Each row comes from the steps of one walk. Every step used is in the known rows, and no mark comes twice. Write the walk behind each row, first mark first.
(in the rows, 128 means zero)
Known rows
L/P/Y/W/D/C: [121 109 121 166 158 189 149 108 124 131  65 140  84 133 128  94 113 214
 127 164  66 147 171 151  74 161 147 208 150 206 131 116 167 141 181 148
 151 136 141  98 154]
W/Y: [141 130 129 102 139 151 144 103 138 137 123 175 125 118 151 135 127 129
 124  91 100 119 139 112 120 127 113 131 115 145 166  98 100 142 114 153
 139 159 148 124 141]
L/P/Y: [131  86 124 133 144 123 130 103 149 140  96 167 106 133 137 107 133 167
 130 149 109 104 150 119 120 137 126 159 136 172 152  88 123 166 123 162
 141 144 140 136 171]
W/V: [142 125 162  99 126 146 111 123 155 135 129 164 120 132 126 144  91 142
 113  88 115  92 138 113 132 129 105 118 131 157 135  79 102 152  88 182
 125 168 128 137 144]
X/B: [159 106 142 117 120 158  88 108 126 102 127 169  95 131 120 158  92 127
 108  90 131  91 150 110 128 114 108 115 121 140 151 118  93 140 119 157
 105 143 147 122 143]
B/V: [169 106 127 107 126 134  98 132 141 120 119 173 105 132 120 156 100 142
 112  83 122  87 141 101 115 134 103 105 126 151 156 101  79 132 137 171
 106 136 139 148 147]
Y/P: [152 107 127 143 122 144 111  87 142  99 134 163 110 131 113 149  97 128
  81  96 115 123 122 116 119 123 139 149 149 129 168 108 101 169 125 150
 130 168 119 121 150]
W/Y/P/T: [146 114 127 139 162 155 148  92 138 130 133 157 120 116 125 137  82 115
 107  90  90 167 143 125 116 146 168 194 139 150 157 110 110 157 115 147
 139 174 125  84 135]
H/N/P/Y/W/D: [114  87 128 122 174 168 106 120  94 128  46 150 111 137 144 108 114 202
 155 133  71 138 161 120  95 143 164 177 101 128 119 117 105 115 184 152
 153  99  75 104 150]
W/D: [148 129 137 112 138 162 128  98 138 110 100 168  78 121 134 141 108 160
 123  83 103 129 143 119 116 141 108 145 124 134 160 100  99 153 131 149
 124 150 131 126 154]
L/P: [133 109 129 142 114 128 117  93 161 126 116 169  84 108 117 130 135 141
  93 127 128 108 124 131 112 136 106 131 132 155 166 100  94 178 129 148
 124 144 141 152 180]
L/P/Y/W/V: [125  89 168 116 158 143 120 147 160 162  94 150 134 163 118 103  97 196
 130 156  88  90 173  92 108 128 145 155 148 215 106  81 144 132 119 202
 155 145 121 106 145]
N/H: [138 117 118 115  77 120  99 101 159 104 134 191 143 103 109 139 125 131
 101  80 116  98 122 123 129 154 112 123 125 102 195 106  52 146 111 144
 134 157 129 155 148]
N/P/T/C: [ 84 112 119 163 155 135  70  69 145 112 125 176  72  81 132 108  75 100
 128  79  99 161 125 178 102 136 134 185  93 109 162 122  67 155 135  87
  82 150 126 117 169]
T/P/D: [128  96 105 122 154 126 111  44 120  83  88 175  83  74 111 140  98 149
 111 107  97 138 123 168 143 133 100 151 133 120 179  98 112 126 120 152
 140 124  85 136 154]
Y/W: [136 109 138 110 117 157  99 123 151  98 120 182 127 115 120 132 100 149
 106  95 107  92 141 101 101 134 122 132 126 163 143 104  96 131 134 139
 120 147 114 130 143]
R/H/N/P/Y: [115 108 120 138 146 121  99  98 114 138  75 185 116 121 164 123 166 165
 141 138 124 131 108 134 106 142 113 159  83  79 164  87  40 145 144 130
 122 116  89 171 158]
Y/P/D/W/V/B: [145  92 154 152 195 143 115 118 154 123 116 132  95 125 126 133  65 197
  87 127  79 116 134 142 136 133 162 175 169 166  95 112 156 102 109 160
 210 179  83  60  97]
R/H/N/P/X: [ 97 152 128 121 131 130  70  83 124 129 121 182 123 116 139 152 164 146
 112 113 135 109 108 128 110 148 129 149  67  86 164 121   5 165 128 100
  93  87  87 204 169]
P/Y/W/V/B: [143 105 166 100 176 156  97 162 147 149  94 167 163 158 125 113  72 207
 138 145  75  55 175  77 130 121 177 140 142 217  57  90 146  81 102 198
 152 161 104  86 102]
D/W/Y: [130 109 137 123 154 143 161 131 145 134 134 147 131 130 176 133 117 133
 141  92 104 140 150 125 107 143 115 155 127 153 165  99 117 133 128 137
 163 147 130  98 123]
T/P/N/H/R: [109 111  66 100  67 114  89  74 109  76 119 170 166  75  87 140 154 111
 109  80 124 114  85 136 145 178 104 158 125  61 240 137  50 161 137 180
 109 121  83 218 144]
R/H/N/P: [113 130 121 140 120 125  82  81 117 121 107 184 103  97 145 142 164 145
 107 109 145 137  86 145  99 145  93 135  72  67 176 105  12 160 145 116
 106 115  89 183 168]
R/H/N: [129 148 116 138 124 137 114  88 144 110 118 191 100 117 151 152 172 133
 122 102 156 135  79 123 101 159  72 125 100  88 168  84  39 157 129 132
 100 127 100 188 164]
D/C: [137 133 112 150 105 159 121  73 133  95 119 170 103  93 134 141 122 124
 103 107 111 124 117 165 104 150  96 157 127 137 173 100 107 154 133 121
 109 163 147 150 151]
T/P: [140 107 111 121 128 125 102  73 119  90 121 170 108 109 110 147  98 115
 114  99 108 137 119 142 132 125 107 137 128 125 184  96 108 147 122 162
 106 122  96 155 157]
Y/P/N: [139 111 112 123 125 146 131  86 120 105 127 158 119 118 109 170 118 136
  88  86 142 119 103 115 104 151 141 148 137 103 191 132  89 169 106 170
 128 146 112 126 158]
L/P/X: [114 130 133 119 127 137 110  92 161 135 139 164 106 129 121 139 137 146
  93 130 120  75 149 114 120 139 139 145 124 177 150 116  90 183 109 129
 112 111 137 168 180]
P/X/B: [136 129 151  95 122 170  80 113 137 111 142 165 116 153 118 172  91 127
 104  96 127  58 170  97 143 109 147 126 117 162 133 139  90 148 101 138
  90 111 147 145 142]
L/P/D/C: [112 104 102 179 135 145 137  43 145 114  88 163  54  58 123 120 137 170
  88 152 104 134 115 204 105 158  91 185 138 151 168 110 124 155 144 105
 159 151 149 134 172]
H/N/P/D/W/Y: [ 85  78 110 142 188 134 141  86 111 135  85 143 106  84 184 129 143 167
 148 122  93 161 129 180 107 147 131 176  87  98 157 118  97 111 169 103
 203 115  89  96 138]
R/H/N/P/D/W: [ 96 103 117 163 163 116 108  79 132 105  84 165  75  68 173 134 153 180
 127 129 131 166  91 184  95 167  87 172  92  71 173 108  43 128 156  87
 167 111  58 146 149]
P/Y: [138  96 129 110 146 132 132 111 142 124  96 185 126 133 150 123 119 152
 143 116 107  95 154 113 130 132 121 151 131 146 147  79 112 143 105 156
 127 153 128 133 151]
R/H/N/P/D: [107 115 110 145 145 124  85  50 127 112  74 191  78  61 146 136 164 174
 112 127 131 135  89 169 111 152  80 155  79  60 172 109  22 141 141 102
 142 117  78 170 161]
R/H/N/P/D/C: [ 96 131  90 183 139 148 101  35 108 103  71 176  70  46 149 134 167 172
 103 138 116 162  79 223  96 172  81 187  83  62 182 115  45 135 165  78
 141 125  98 171 161]
H/N/P: [115 100 119 133 124 135  83  83 112 114 104 168 110 100 137 145 144 132
 117 105 120 119 109 151 110 134 121 134  85  88 159 106  57 152 155 126
 121 116  95 156 173]

Which walk is each row?
[135  94 141 103 149 150 116 127 143 109  90 178 148 140 145 113 101 171
 140 124  92  89 163  90 113 136 143 153 135 184 130  85 121 120 124 158
 133 147 110 114 136] | P/Y/W
[129  90 153  98 168 140 106 136 117 123  90 154 161 160 107 124  55 171
 141 134  74 118 165 104 129 114 153 153 149 193 113  81 149 106 116 221
 132 122  78 110 124] | T/P/Y/W/V
[115 108  90 112  96 113 105  72 105  89 122 169 155  93  85 163 125 129
 112  79 130 128 102 141 129 173 121 132 121  69 235 130  60 142 112 188
 121 107  88 170 152] | T/P/N/H
[118 115  85  96  62 131  98  95 141  91 127 182 174  72 110 136 173 128
 105  82 139  79  96 116 139 189  95 146 125  68 225 130  30 167 122 154
 115 145 117 212 144] | P/N/H/R
[140 104 137 144 156 150 163 119 133 120 140 134 127 148 155 141 102 137
 111 103  96 161 136 122  98 131 159 175 149 150 171 110 133 148 141 146
 180 165 119  77 114] | D/W/Y/P
[120 105 111 140 126 134 171 126 125 130 148 129 168 130 134 157 129 142
 112  81 115 159 115 118 101 181 162 173 136  93 220 148  90 139 126 168
 203 145 115  90 115] | D/W/Y/P/N/H
[133 117 113 116 151 157 163  96 108 138 127 149 137 126 132 160 125 135
 105  90 122 136 120 102 107 151 152 154 125 115 196 135  99 157 110 188
 156 157 132 105 138] | W/Y/P/N
[126 120 147 121 128 157  85 108 140 132 143 150  95 150 103 160 102 142
  96 128 131  68 170 108 131 114 149 134 121 178 139 144  94 165 118 142
 102  99 155 146 161] | L/P/X/B
[122  95 124 126 180 139 167 100 144 124 100 154 108  98 183 127 123 163
 139 107  95 143 150 151 118 151 107 170 130 150 161 101 128 117 123 116
 195 149 120  87 124] | P/D/W/Y
[133 113 102 109  48 131  89 103 164  93 131 196 159  86 111 114 156 124
  98  82 111  83 107 119 144 158  91 152 131  93 197 111  39 164 130 136
 120 169 127 204 140] | N/H/R
[134  96 125 110 178 159 121 111  97  99  65 153 117 148 117 109  70 190
 151 119  62 156 179 114 113 129 157 179 145 175 139 103 150 116 160 188
 131 109  83  98 138] | T/P/Y/W/D
[112 106 129 139 150 137  87 118 115 129  77 184 142 124 152 114 146 187
 136 152 111 125 126 118  89 140 137 164  90 112 142 100  48 124 160 134
 126 111  69 149 144] | R/H/N/P/Y/W
[102  79 157 109 160 143  87 146 107 149  80 146 157 143 134 119  98 192
 147 140  85 103 151 116 106 123 169 159  98 150  96  94 101 103 144 177
 150 123  78 114 144] | H/N/P/Y/W/V
[129 108 107 128  94 126 118  94 128 106 140 158 147 102  90 168 124 143
  81  77 134 117  97 120 115 173 152 144 141  70 223 144  56 161 109 175
 151 155 109 139 146] | Y/P/N/H
[132  95 155 126 190 136 110 127 163 127 102 148  99 105 147 129  88 199
 126 126  90  93 144 140 142 137 125 153 145 173  91  96 144  85  97 154
 187 167  96  78 106] | P/D/W/V/B
[149 101 135 150 139 142 111  90 150  98 130 159  95 112 104 141  76 110
  95  90 114 151 129 131 123 146 152 192 150 139 146 105 101 163 116 136
 112 168 103 106 153] | Y/P/T
[132  87 142 129 171 162 138 129 139 137  67 151  92 145 128  96 111 215
 134 152  83 129 183  98  93 144 148 179 142 199 119 111 140 142 160 171
 151 127 123  98 153] | L/P/Y/W/D
[119 108  97 109 136 131 116  72  97  93 114 163 116 100 111 163 116 120
 124  93 135 130 104 139 123 155 115 126 117 100 203 119  92 151 110 184
 102 100  94 153 161] | T/P/N
[ 94 116 128 192 202 151 161 105 154 123 153 121  92 133 163 120  68  90
 134  82  84 216 130 161  85 155 159 230 144 150 158 127 135 144 147 108
 144 170 130  50 121] | D/W/Y/P/T/C
[144 133 145 113 152 184 121 113 112 135 149 138 138 177 113 174  82 135
  86  98 100 102 174  86 130  93 197 154 129 167 137 156 116 153 108 163
 137 128 152  98 117] | W/Y/P/X/B
[112  89 127 147 181 129 171  96 154 145  99 143  83  92 166 119 135 176
 128 137 101 152 149 159 105 158 107 174 134 166 166 108 141 137 136 124
 209 138 132  86 138] | L/P/D/W/Y
[127  83 127 114 142 129  95 103 122 136  87 182 126 119 149 108 114 163
 133 132  90 102 158 136 126 117 144 163 105 124 161  91  86 143 120 141
 136 144 115 127 155] | N/P/Y
[121  95 124 144 154 192 117 106  96 122  55 151 107 117 138  92  91 211
 128 144  56 145 179 159  83 141 166 213 125 158 142 125 129 120 181 128
 147 132 119  90 134] | N/P/Y/W/D/C
[104  73 120 126 151 139  89 119 105 123  75 167 144 124 142 119 121 173
 146 139  92 109 145 118  99 132 168 157  96 133 124 105  87 115 170 145
 140 109  77 124 154] | H/N/P/Y/W
[134 115 124 142 161 193 147 113 116 106  66 150 108 132 144 109  97 194
 136 131  63 142 170 138  85 156 147 203 147 181 131 105 156 113 168 144
 140 146 131  97 128] | P/Y/W/D/C
[170 109 144 115 144 168  61 141 114 123 142 133 112 187  87 190  60 149
  76  91 119  69 173  69 129  98 183 127 142 171 127 167  95 138 139 181
 105 110 140 123 125] | Y/P/X/B/V
[139 112 120 134 170 149 155  67 132 127 105 163 106  96 135 140 107 163
  92 104  80 146 139 132 129 129 144 175 140 135 170 117 126 140 115 144
 195 177 124  84 136] | W/Y/P/D
[135  86 106 111 154 120 114  88 113 105  93 170 132 132 125 120 104 138
 144 125  96 130 148 133 139 119 131 156 135 145 170  80 132 141 125 181
 123 126 101 137 149] | T/P/Y
[127  87 145 110 163 167 105 124 114 132  52 156 111 130 135  94  88 215
 138 132  67 124 188 111 108 125 171 180 116 152 136 119 112 123 158 152
 149 129  98  94 139] | N/P/Y/W/D
[124 114 152 100 123 165  50 101 112 126 129 155 122 132 106 156  83 140
  97 105 111  63 177 122 140  96 170 136  89 134 147 156  62 149 114 123
  96 103 134 139 145] | N/P/X/B
[140 103 145 102 168 173 132 129 132 114  68 167 114 150 142 108  90 201
 145 116  75 118 183  90 107 139 147 175 140 182 122  95 133 123 145 162
 143 140 112  91 137] | P/Y/W/D
[119 115  84 163 145 149 112  25 106  77  89 162  73  56 118 136 100 141
 101 125  86 160 113 218 123 149  99 180 138 127 185 110 131 127 143 126
 139 137 103 136 152] | T/P/D/C
